Every row comes from one small tree of marks. The marks that hang from a mark follow it in brackets, in the order of their numbers. Every link used is in the known rows. Which tree was each row made from?
Known rows:
Z568{Z21 Z642}: [ 42.6  51.0  29.0 -18.4  24.1 -21.4   6.8  17.5   7.9  10.2   3.0  -8.0
 -26.8  23.8  -3.2  43.5  -5.1 -22.3 -24.6]
Z21{Z34 Z568{Z642{Z913}} Z611}: [ 72.4  29.5   4.2 -10.8 -26.8  -5.2  22.7  40.2  -8.8   9.8  24.8  -6.9
 -44.6  12.9  19.1  12.3 -74.7 -24.3  38.6]
Z642{Z568 Z611 Z913}: [ 64.3  -8.3 -55.0 -33.2  -4.1  10.5   4.6  17.8  11.2  28.9   2.0  21.0
 -27.4 -10.3  14.0  30.2  18.2  16.1  35.4]
Z21{Z611{Z642}}: [ 32.4  23.5  30.7 -15.6  -3.5 -27.4  11.3  19.0  16.7   4.7 -17.8 -12.1
 -11.8  13.3  -4.0   6.1 -27.5  26.7  -4.8]
Z913{Z21{Z34}}: [ 68.7   7.4  26.6   1.7   7.4  32.4 -11.4  10.1  34.3  45.6  -4.8 -45.9
 -20.0  15.7 -47.3  -4.4  21.2 -15.0 -15.0]
Z913{Z642{Z611{Z21}}}: [ 25.3   5.0 -10.5   1.0 -19.9  -4.4   4.2  41.3  -1.9   2.6 -19.8  21.4
 -22.1  -3.2  -6.7  29.3  31.4  13.7 -37.5]
Z568{Z21{Z611} Z642}: [ 31.8  49.3  10.6 -30.6   6.4 -24.1  27.9   9.8  -3.9 -11.0   7.9  -2.9
 -39.2   0.6  13.3  35.6 -40.7 -23.8 -16.8]
Z642{Z568{Z21{Z34 Z611}} Z913}: [ 42.1   4.6 -22.2 -28.6  -6.0  12.1   7.0   2.9  16.4  22.6  30.3  19.3
 -49.2 -22.2  16.8  18.2 -37.4 -25.4  59.3]
Z642{Z568 Z913{Z21{Z34 Z611}}}: [ 49.1 -12.9 -38.8 -31.6  -3.5  50.6   5.2   0.9  25.9  25.6  14.4  -5.1
 -49.9 -27.1  12.0  12.2 -11.5 -22.5  41.1]
Z611{Z21}: [ 60.6  14.8  17.9  -1.6 -16.0 -28.0 -26.3  19.3  17.4  30.9  -9.3 -13.6
 -28.1   1.8 -31.4  11.4  28.5  12.1 -56.9]
Z568{Z21{Z34 Z611} Z642{Z913}}: [ 57.2  28.6  21.4 -31.5 -11.7 -10.4  30.0  15.5   6.0  15.3  28.4   0.7
 -48.2  18.8  11.0  39.0 -75.5 -28.0  29.6]
Z568{Z21{Z34} Z642}: [ 53.4  42.9  55.5   1.4  21.6   1.5   2.7  24.8   9.6  18.5  16.3 -17.5
 -16.7  29.5 -25.0  26.0 -25.9 -34.8 -11.7]
Z913{Z21{Z34} Z642{Z568}}: [ 13.9  -0.6 -12.6  -3.6  37.0  62.8 -10.1  32.3  17.2  20.4 -10.2  -1.7
 -19.0   5.5 -16.6  20.1  46.0 -30.3  11.7]
Z642{Z568 Z611 Z913{Z21}}: [ 42.4 -13.4 -77.4 -33.8   5.3  50.5   8.1   7.6  23.9  14.0   0.6  12.2
 -44.6 -29.6  28.4  40.6  39.5  -2.6  27.0]
Z21{Z34 Z568{Z642} Z611}: [ 56.6  42.1  24.8  11.1 -13.9   0.2  20.3  42.8 -13.4  -5.4  17.6 -21.4
 -23.5   2.4   5.6 -12.1 -62.6 -30.9   6.4]
Z568{Z642}: [ 71.6  39.3  31.1 -17.2  13.1 -22.5   1.8  26.7   1.0  23.2  -9.6 -21.7
 -12.2  43.1 -26.8  27.3   2.4  -1.0 -33.9]
Z21{Z34 Z611{Z642{Z568 Z913}}}: [ 37.4  -1.8   8.8 -18.4   5.4  13.1   2.3  28.5  18.0  14.6  12.5  11.3
 -17.3  -2.2  16.1  21.3 -42.5   5.2  59.5]
Z642{Z611{Z21{Z568}} Z913}: [ 54.5   4.4 -43.4   3.3 -49.0 -12.4  -4.7  36.9   9.5   8.8  13.7  18.8
 -55.6 -33.4  31.4  22.5   4.0  10.0   1.1]
Z568{Z21{Z34 Z611{Z642}}}: [ 14.9  28.5  54.6   1.9   6.6  -3.4  11.5  18.4  25.2  -0.8  11.0  -6.1
 -16.1  -2.3  -3.1   7.6 -54.1  -8.6  16.4]
Z913{Z21{Z611} Z642{Z568}}: [ -9.8   6.6 -57.3 -30.3  18.9  39.3  17.5  15.0   3.2 -10.8 -19.4  11.3
 -43.0 -24.5  23.4  27.1  33.2 -20.5   5.0]

Write each row's tree:
[ 77.3 -15.4 -14.3 -12.1 -17.4  47.3  15.8  11.3  35.8  41.4   6.7 -17.2
 -34.2   3.8 -14.7  19.0  -1.6   0.0  26.7] => Z642{Z611 Z913{Z21{Z34}}}
[ 78.7  22.0  -2.7   6.5 -18.1  15.5  20.1  52.5  -3.5  11.2  20.4   1.4
 -26.8  12.3  18.3  18.9 -47.1 -13.6  38.1] => Z21{Z34 Z568{Z642{Z611 Z913}}}
[ 44.0  -7.2  -9.1  22.3  -8.2  40.9 -21.6  36.1   5.5   4.9  11.0   9.0
  -5.5 -45.4  -6.1  -5.2  19.1 -12.9 -15.5] => Z642{Z568 Z611{Z21{Z34}}}
[ 23.5  10.8  36.8   3.2   7.4  32.9  10.4  19.1  31.4   1.4  -2.8 -31.1
 -18.7  -5.2 -11.4   0.2 -26.7  -4.2   1.5] => Z913{Z21{Z34 Z611{Z642}}}
[ 17.0  34.7  11.7   5.2 -11.2 -21.9  12.4  34.1   9.2 -14.3  -9.2  -4.2
 -24.8 -10.9  25.8  -2.0 -32.2   9.0  11.9] => Z21{Z568 Z611{Z642}}
[  3.2  16.8 -51.7   8.6  -2.4  39.3  23.6  40.7   4.6 -15.1 -17.8   9.3
 -39.5 -18.0  26.4  23.9  36.7 -12.3   6.1] => Z913{Z21{Z568} Z642{Z611}}
[ 48.6  23.6  29.6  -7.0 -13.7  -6.3  11.7   2.2  15.8  19.6  15.5 -17.2
 -29.5  -5.6 -18.8  -8.6 -46.7 -20.4   7.2] => Z568{Z21{Z34 Z611}}
[ 38.6  -1.1  17.7  21.2 -21.5  18.2  -0.3  51.3  -2.1  10.6  -6.7  10.1
  -7.5   1.6 -24.4  13.1   8.3   1.2 -20.1] => Z913{Z642{Z611{Z21{Z34}}}}
[ 77.0   4.4  17.4  -1.6 -24.6  11.9   3.9  44.4   3.2  14.3  21.0   3.3
 -24.3   6.5  -2.9  39.4 -30.9  -6.9  -8.8] => Z568{Z642{Z611{Z21{Z34}} Z913}}
[  7.6  23.4  15.3  21.7  -0.3  35.6  10.7  32.7  25.0 -16.7   5.9 -23.6
 -32.5 -29.1  20.9 -10.7 -32.7 -20.4  17.3] => Z913{Z21{Z34 Z568 Z611{Z642}}}
[  8.1  21.5  -7.1 -29.4  32.3  -8.6 -11.6  18.4  33.8  12.7   9.4  32.1
 -37.4  -1.2  33.5  66.2   8.1  -1.0  42.0] => Z611{Z642{Z568{Z21} Z913}}
[ 82.7  18.0 -12.1 -32.2 -11.7 -11.0  28.1  28.5   2.7  20.1  -1.3   4.2
 -25.3  29.3   5.6  49.7 -19.2  14.4  10.2] => Z568{Z642{Z611 Z913}}
[ 13.9   3.2 -25.6 -30.9  36.3  31.4 -12.2  15.7  43.2  14.7  -3.5   7.6
 -40.4  -4.5  24.9  58.5  39.1   4.3  28.9] => Z611{Z642{Z568 Z913{Z21}}}
[ -3.5   6.6   6.5  -1.7  30.8  59.4   1.8  19.8  26.5 -13.3   1.8 -11.9
 -16.3 -34.7  15.6   4.5  -8.2 -19.3  19.4] => Z913{Z21{Z34 Z611{Z642{Z568}}}}
[ 66.0  -1.0  24.1  22.6 -29.2  12.2 -13.2  31.7  12.7  22.3   7.5 -11.9
  -8.0 -17.7 -30.1  -9.5  -0.6   3.6 -32.6] => Z642{Z611{Z21{Z34}}}
[ 53.9   9.0  -4.0 -18.4  14.8  14.0 -16.5  12.9  27.3  44.2  26.2  14.3
 -37.0  -1.3  -4.0  31.5  -1.9 -24.8  47.9] => Z642{Z568{Z21{Z34}} Z913}
[ -5.4  16.1 -10.0 -10.8  18.4  23.6  12.3  24.6  -3.0  -1.2   7.8  27.9
 -27.4 -15.8  11.6  15.4 -17.0 -37.1  34.9] => Z913{Z642{Z568{Z21{Z34 Z611}}}}
[ 67.6  10.4   3.7 -32.8  -8.1  28.7  30.7  13.1  14.8  17.9  13.7 -22.0
 -47.1  11.3   3.8  34.6 -47.4 -23.2  17.7] => Z568{Z642{Z913{Z21{Z34 Z611}}}}
